Each row comes from the steps of one path. Every step used is in the known rows, and no mark comes twice. Write the path behind each row, first mark first.
In the rows, 128 means zero.
Known rows
D -> B: [132 158 112 117  95 144 123 148 170 113 143 150 109  89  92  85  49 148
 103 110 141 115 130 130 147 114 114 163 117  78 113 140 141 152 120 187
 172 131 126 127 149 109]
V -> D -> B -> G -> X: [102 120 151 148  78 178 104 121 162 131 153  86 142  70 143 109  56 147
 104 141 144  57 121 135 132 129 109 178  70 156 122 151 163 150 113 152
 143 146 169 153 135  70]
J -> D: [109 141 128 120 102 176 123 166 196  78  96 168 103  90 131  89 128 125
 100 142 143 176 131 133 156 118 108 165 117 121 112 135 187 167 112 140
 155 126 147 105 174 121]
B -> D: [135 161 141 138 103 157 146 172 156  88 113 166 111 112 105 102  58 131
  96 116 153 134 132 117 183 102  70 174 115 122 100 147 143 159 111 140
 118 122 134 129 150 120]
K -> E: [100 135 146 141 106 159 164 146 183  64 117 138 149 125 132  96  91 140
 128 138 162 127 159 122 151 118 143 142 118  76 123 178 160 123  82 198
 125 158 139 121 145 116]
F -> K -> S -> U: [154 111 114 102 140 147 169 121 182 101 160 178 132  96 139  64 122 124
 186 119 161 102 102  65 140 114 170 152 115  84 114 151 139 141 160 114
 146 125 106  87 109 115]
F -> K -> V: [199 137 109 142 120 133 193 150 189 108 142 138 125  74 155  82 139 178
 127 130 169 121  96  73 167 111 144 130 127  26 112 177 136 116 142 162
 104 130 131 103 101 113]
F -> K -> V -> D -> B -> G: [168 109 135 145  90 131 158 161 143 148 177 126 122  67 159  86  85 176
 101  95  99  73  79 101 164 116 114 158 109  97 118 154 130 121 154 153
 109 133 157 124 103 105]
F -> K -> S -> U -> E -> G -> X: [134  78 159 122  96 160 117  80 170  98 158  80 143  73 133  81 141 122
 198 129 185 112 130 108 127 130 155 154  44  94 138 164 150 156  86 103
 160 125 141 149 108  81]
F -> K -> S -> U -> E: [148 116 118  97 120 116 132 113 178 110 176 159 123  97 129  66 116 123
 209 112 170 113 120 105 116 102 145 163  76  91 117 157 143 120 126 126
 148  98 128 110 108 114]
X -> G -> S: [154 161 117 165 135 200 110 103 191  96 138 183 119 139 117 112 114 152
 130 176 165 178 137 143 166 111 156 190 107  62  97 125 128 139 146 136
 166 141 174 140 126 141]
G -> S -> U -> J -> K -> E: [130 153 147 112 108 120 147 117 151  69 124 204 143 149 126 134 119 116
 121 111 153 138 144 131 134  92 197 173 119  98 138 139 142 134 135 165
 132 161 165  92 137 166]
V -> D -> B -> G: [122 129 145 139  87 160 123 155 148 136 162 137 122  86 135 100  49 155
  91 109  98  83 110 143 148 116  87 179 105 140 107 136 147 142 142 159
 136 128 152 138 134 115]
B -> G: [137 136 122 156 117 190 147 124 193 115 120 143 129  96 152 122 101 162
 110 146 134 112 124 130 130 113  79 185  76 135  86 152 151 152 126 153
 131 120 157 129 111 127]
F -> K -> E -> G -> X: [ 99  83 184 159  86 185 149 103 155  66 112  54 159  81 141  88 141 133
 140 137 177 141 144 105 160 133 161 123  65  57 148 199 151 153  52 162
 141 176 147 160 117  91]
U -> J -> D -> B -> G -> S: [144 144 112 113  81 155  91 103 172 114 119 173  98 110 101 138  76 158
  72 105 105 124 133 170 138 114 134 220  67 136 116 104 143 157 143 122
 163 124 210 101 106 101]
V -> D: [118 162 164 134 101 157 147 183 163  92 143 149 148  93 132  92  80 136
 117 159 147 133 125 128 157 116 116 144 155  99 115 146 172 126 152 152
  99 131 123 131 159 119]
U -> E -> G -> S -> K: [135 150 138 124  71 121 107  78 132  79 137 139 102 127 100 145 139 124
 127 155 153 177 134 153 164 106 139 160 110  86 110 138 117 150 146  95
 165  99 183 162 108 166]
F -> K -> S: [158 114 111 113 132 136 180 138 188  94 155 154 141  91  99  73 124 134
 166 147 167 126 131  76 162 141 171 136 118  29 116 180 145 108 145 145
 124 130 124 100 119  89]
S -> G: [113 132 139 137 111 151 156 133 159  97 139 153 154  96 141 119 114 136
 135 179 146 107 112 127 144 119 113 149 113 130 112 166 131 153 135 157
 142 115 144 147 133 171]
K -> V -> D: [165 161 151 141  97 140 177 193 178  96 152 141 149  93 155 100  99 170
 110 160 149 102 113 110 168 127 130 133 175  77 124 146 169 112 165 151
  69 133 127 114 149 109]
F -> K: [151 135 123 137 124 148 159 138 168 109 127 145 127  70 130  74 123 142
 136 127 156 155 109  90 154  91 133 140 103  43 111 181 136 128 130 161
 132 129 127 122 109 122]
X -> G -> S -> K -> V -> D: [170 163 119 156  94 131 153 134 142 103 169 173 130 139 155 120 136 151
 102 189 152 127  93 103 196 121 176 150 190  75 121 126 130 106 207 109
 109 126 176 139 131 161]
V -> D -> B -> G -> S: [139 141 160 142  92 160 102 126 160 115 168 142 115 108 117 124  53 157
 107 129 104  98 120 164 160 115 129 194 104 125 107 122 132 135 161 128
 135 136 185 138 116 106]
U -> J -> K -> E: [116 152 139 117  97 116 170 152 154  69 113 189 153 132 111 128 117 122
  93 116 159 147 159 125 136 110 167 149 121  69 136 168 158 122 107 212
 115 159 152 101 158 154]
S -> K -> V -> D -> B -> G: [151 132 114 136  69 117 151 141 135 141 174 140 115 100 154 119  78 159
  73 123 105  58  82 107 163 121 114 161 140 139 114 135 132 132 178 139
 127 114 168 133 120 136]
F -> K -> V -> D -> B -> G -> X: [149 100 140 157  81 152 137 123 157 143 169  72 139  54 165  95  92 166
 111 121 144  46  90  96 151 127 136 155  80 110 133 171 147 125 125 152
 118 148 173 141 106  64]
E -> U -> J: [163 175 109  80 118 159 161 114 132  90  98 188 126 117  92 144  66 145
  89 146 157 134 122 139  90 108 122 187 100 104 105 116 148 155 131 162
 128 131 130  85 109 116]
S -> L -> E: [107 155 146 158 140 145 168 135 188  73 132 130 138 120 115 126 144 162
 187 193 136 146 107 140 112  77 129 149 107 120 106 150 166 103  85 166
 158 136 128 142 141 152]
L -> E -> U -> J -> K: [154 173 129  90 135 144 162 150 105  90 110 184 112 127 100 152 125 127
 103 136 135 161 109 148  88  95 143 173 102 110 123 134 160 128 132 167
 142 147 148 116 150 186]
D -> V: [190 160 114 139 118 150 120 143 194  64 114 139 128 106 112  94  89 142
  90 155 124  86 156 131 145 112 127 145 116  76 115 173 147 138 167 156
 129 128 143 128 131 137]
U -> J -> D -> V: [177 156  97 102  94 133 107 148 186  59  77 173 120 106 100 105 108 133
  49 133 111 114 158 147 137 116 137 160  98 104 137 147 170 150 159 129
 132 121 173  96 138 129]
E -> U -> J -> D -> V: [192 147 107  81 105 147 109 132 151  51  72 177 101 114  95 113  95 123
  53 141 102 112 133 151 116 114 137 177  97 129 132 125 165 168 156 129
 141 134 169  87 137 133]
G -> S -> L -> E -> U -> J -> K: [161 175 145 105 143 117 156 105 118  65 129 201 117 142  74 186 148 128
 146 173 125 172  93 161  96  75 171 193 109 125 117 106 141 123 136 154
 149 158 164 109 142 181]
V -> D -> B -> G -> S -> P: [126 161 145 142  94 137 101 138 196 101 168 181 107 119  91 114  60 162
 100 144 104  76  97 147 150 102 148 187  96 158 112 137 123 120 146 101
 151 130 179 143 133 127]
K -> S: [141 143 114 111 124 153 170 147 207  80 148 165 139 115  94  99  99 136
 149 165 173 114 155 106 150 157 151 149 136  65 112 153 166 122 140 148
 128 131 126 101 148  83]

Which path is each row?
[117 128 180 159 122 170 166 130 163  65 122 103 137 113 113 131 163 162
 175 172 113 171 107 152 131  99 117 140 101 109 114 139 154 142  71 136
 159 143 120 162 137 165] | S -> L -> E -> G
[141 139 129 121  96 140  68  81 172 130 174 152  95 111 132 111  62 149
 165  95 127 100 118 171 108  80 105 220  46 161  96 115 125 154 125 123
 182  98 179 136  94 128] | D -> B -> G -> S -> U -> E
[ 99 117 182 171 109 188 143  97 173  68 118  51 153  97 120 136 160 154
 178 195 157 139 120 145 117 110 134 142  66 124 132 157 168 145  52 135
 165 159 140 178 137 116] | S -> L -> E -> G -> X
[132 126 120 144  61 137 131 106 146 132 165  87 133  84 163 126  90 149
  82 152 151  32  95 100 147 135 132 158 107 155 129 152 149 137 151 135
 135 131 186 150 122  91] | S -> K -> V -> D -> B -> G -> X
[134 150  97 131  83 127 113  74 139 115 148 159  93 123 115 142  93 137
  91 142 125 110 110 129 158 105 142 183 110 129 100 130 109 149 179 117
 180 107 197 139  97 149] | D -> B -> G -> S -> K
[121 145 136 106 106 122 163 139 146  77 119 203 149 130 138 118 118 111
 114 101 152 131 138 114 126  93 172 158 116 108 139 151 152 140 118 187
 128 156 136  91 151 173] | S -> U -> J -> K -> E
[120 166 157 160 141 145 147 113 189  63 141 131 131 135 104 143 143 164
 197 200 140 161 115 161 120  79 158 164 106 114 109 138 154  93 105 140
 156 138 158 141 122 146] | G -> S -> L -> E
[159 163 102 100 100 147 110  74 161 131 134 190 117 118 120 139  53 163
 101  94 124  87 117 147 100  88 141 216  64 147 108  96 119 157 164 120
 163 114 171  88  70 121] | D -> B -> G -> S -> U -> J
[156 156  91  75 119 135 166 116 180 100 131 205 151 122 109 114  83 140
 138 130 169  87 137 104 103 124 168 175 109 106 118 118 153 140 161 125
 130 112 118  65 105 104] | K -> S -> U -> J
[135 154 147 116 146 196 161 145 127  79 119 123 101 124 124 119  98 146
 143 166 134 145 106 151  92  97 119 165  99 127 106 143 163 128  97 148
 160 146 135 135 133 150] | L -> E -> U
[150 178  98  92 112 143 147 113 168 109 106 197 141 109 133 120  79 151
 109 118 163 116 121 116  98  88 133 178  98 122 110 119 149 154 154 140
 138 110 118  82 100 136] | S -> U -> J
[135  89 176 147 132 146 191 125 161  69 149 103 143 109  97 105 186 150
 208 166 115 164 103 116 148 119 164 125  98  63 127 161 144 111  87 120
 151 149 122 146 116 143] | F -> K -> S -> L -> E -> G
[128 130 166 112 127 163 170 141 121  54 127 177 115 125 123 122 109  98
 122 138 140 143 116 126 131 109 142 162 128 107 122 148 155 165  99 198
 141 181 136 114 178 160] | J -> K -> E -> U
[116 122 169 144  77 179  99  99 175  87 124  61 137  80 121 112 118 140
 146 154 187 138 157 157 127 128 102 162  47 100 125 164 162 168  59 143
 153 128 157 176 135  92] | U -> E -> G -> X
[194 158 128 139 106 136 118 167 164  63 105 146 110 120  95  94  57 129
  74 121 114  83 152 127 177 105  86 156 112 115 115 168 134 153 150 128
 117 124 151 137 143 134] | B -> D -> V
[127 122 133 114  84 149  50  94 177 121 158 163  76 107 142 100  86 135
 148  83 113 126 114 180 118  82 107 225  43 189 112  99 146 170 112 105
 195  98 195 124 121 128] | J -> D -> B -> G -> S -> U -> E
[114 120 164  98  77 168 121 112 160  55  86 179 125 135 132 118 130 127
 103  99 123 171 140 154 143 110 170 179  93 136 148 101 160 176 102  94
 155 143 169  86 124 138] | K -> E -> G -> S -> U -> J -> D
[151 147 174 140  89 163  97 104 174  73 139 116 113 114  96 128 115 154
 150 144 148 182 158 186 152 114 120 178  83  66 110 134 135 150 108 117
 145 119 171 158 113 128] | U -> E -> G -> S
[156 152 176 144  82 128 171 158 117  81 156  97 128 133 152 135 151 163
 116 170 122 136 101 132 178 124 175 117 180  88 140 143 143  91 173  77
 103 126 172 154 121 171] | L -> E -> G -> S -> K -> V -> D
[127 165 168 149 116 168 127 137 202  56 128 136 103 140  84 122 134 171
 136 169 123 156 117 154 140 102 169 151  82 110 119 160 131 112  98  80
 173 138 164 165 133 171] | L -> E -> G -> S -> P
[136 147 182 155 115 194 132 126 162  69 123  93 116 131 113 133 134 169
 145 154 124 186 144 178 151 115 151 156  97  74 118 143 145 124 108 103
 159 142 169 163 114 155] | L -> E -> G -> S
[162 156 102  87 118 109 174 153 178  91 137 211 143 122  67 129 126 119
 117 141 168 126 157 104 141 150 172 160 133  56 122 147 161 119 162 163
 116 133 139  84 158 122] | U -> J -> K -> S
[118 158 147 115  79 135 123 178 140 114 162 149 126  84 102  79  36 143
  96 117 124 113 122 133 158 111 117 151 148  92 125 134 152 135 143 170
 138 139 124 134 166 103] | V -> D -> B
[139 165  86 150 110 153 117  76 148  99 139 192 107 148 121 126 138 125
 110 188 166 170 115 114 172 103 169 174 132  82 100 129 110 138 179 115
 181 119 184 149 119 180] | X -> G -> S -> K
[142 155 166 128 155 171 152  95 139  52 138 142 107 142  98 160 120 147
 193 205 127 153  85 167  94  78 148 185 106 145 104 109 146 128  99 137
 166 156 145 128 126 145] | G -> S -> L -> E -> U
[144 157 120 139 123 167  73  82 180 113 163 181 106 134 143  96 107 139
 182 139 166 155 122 158 124  76 131 212  71 118  98 112 131 146 127 120
 179 106 165 142 112 156] | X -> G -> S -> U -> E
[129 120 202 161 109 129 151  97 171  30 144 163 145 133  93 156 175 125
 174 171 121 179 120 147 177  99 165 161 135  94 123 127 129 160  99 160
 141 179 148 138 159 160] | J -> K -> E -> G -> S -> L
[124 133 174 150 114 196 158 159 148  84 111  87 122 114 127 110 137 166
 135 144 120 176 136 155 137 118 115 135  92  79 120 161 160 134  84 129
 158 137 137 166 128 165] | L -> E -> G
[113 129 133 165 107 205 121  94 200 110 118  89 145  80 160 130 105 150
 117 172 177  87 134 128 117 126 101 182  42 152 104 169 166 158  98 152
 143 138 176 145 114  81] | B -> G -> X
[144 141 178 150 103 129 113  76 187  54 154 141 131 117  78 152 147 149
 197 180 139 175 123 175 144  90 117 183  94 103 102 113 132 158  95 133
 147 128 148 149 122 126] | U -> E -> G -> S -> L
[165 143 153 121  52 106 137 141 112 103 179 128 110 110 109 119  89 153
  85 126 111 106 100 124 200 134 163 137 181  75 139 116 117 139 185 110
 132 132 158 145 133 133] | E -> G -> S -> K -> V -> D -> B
[138 132 162 132  86 160 117 134 164  88 131 112 121  93 108 108 118 150
 141 127 144 173 149 165 142 115  82 162  76  78 110 149 149 162  83 146
 145 111 137 162 132 133] | U -> E -> G
[148 166 148 106 113 166 136 101 146  91 106 146 130 140 124 139 114 168
 133 125 131 146 129 163 101  90 168 176  79 113 130 113 138 136 135  88
 154 123 152 116  76 164] | L -> E -> G -> S -> U -> J
[138 128 162 122  94 168 111 114 161  94 136 130 118  96 141  98 117 140
 162 109 139 153 126 154 124  96  85 168  74 120 108 128 144 185  97 118
 162 107 119 147 121 156] | S -> U -> E -> G
[138 110  87  56  88 112 130 132 155 122 140 199 100  91  95  63  88 119
 116  63 125 116 108  96 137 117 176 169  93  98 147 113 150 150 141 121
 180 123 138  66 130  92] | F -> K -> S -> U -> J -> D -> B
[180 150  84 136  82 110 148  92 158 121 164 147  95 121 139 146 107 172
  82 138 135  78  99 111 171 124 152 170 130 105 106 132 108 134 185 126
 148 113 193 121  92 137] | D -> B -> G -> S -> K -> V
[191 137 108 110 102 152  81  97 184  73  87 181 107 125 140 124 113 140
  71 121  85  87 133 160 121  99 148 201  66 176 127 115 148 165 187  77
 148 114 205  88  95 149] | B -> G -> S -> U -> J -> D -> V
[182 122 148 151  95 131 136 129 156 128 185 127 114  87 143 107  89 182
 115 112 104  87  92 125 180 114 153 173 113  81 117 140 115 111 174 122
 110 137 191 124  83  98] | F -> K -> V -> D -> B -> G -> S
[166 151 137 152  83 121 165 132 146 101 163 147 129 120 167 143 122 158
  95 176 133  90  92 113 177 122 148 153 165 126 111 136 135 110 205  99
  84 116 188 125 108 140] | B -> G -> S -> K -> V -> D
[143 110 157 106  99 157 127 117 173  89 156 136 126 109 120  93 118 133
 183 119 145 136 138 138 131 131 119 165  82 109 119 130 147 165 105 104
 153 109 120 132 129 130] | K -> S -> U -> E -> G
[152 150 140 159 120 187 121  97 194  97 130 148 121 113 136 144 100 164
 121 158 136 128 134 157 145 113 118 200  83 117  88 137 135 144 148 125
 134 124 189 127  95 118] | B -> G -> S
[172 171 119  83 124 135 157 136 117  89 111 215 115 111  92 150 112 114
  85 134 145 154 111 132 106 102 130 183 117 100 114 121 148 163 151 174
 129 148 138  96 155 164] | E -> U -> J -> K
[127 130 129 126 119 173 145  64 100  68 135 182 105 174 128 132 109 108
 123 177 152 153 107 123 144 108 180 179 125 106 117 124 118 149 125 146
 178 162 180 134 124 172] | X -> G -> S -> K -> E -> U
[106 124 151 152 115 151 114 109 181  86 145 132  94 127 110 138 138 162
 160 158  84 147  95 177 126  83 138 194  75 175 115 115 160 120  86 124
 195 138 194 138 134 140] | J -> D -> B -> G -> S -> L -> E
[136 144 155 104  93 156 145  84 148  70 108 168 152 142 128 133  95 150
 121 111 143 134 144 146 125 102 177 174  95 101 135 118 128 156 124 119
 135 144 147  98  85 135] | K -> E -> G -> S -> U -> J
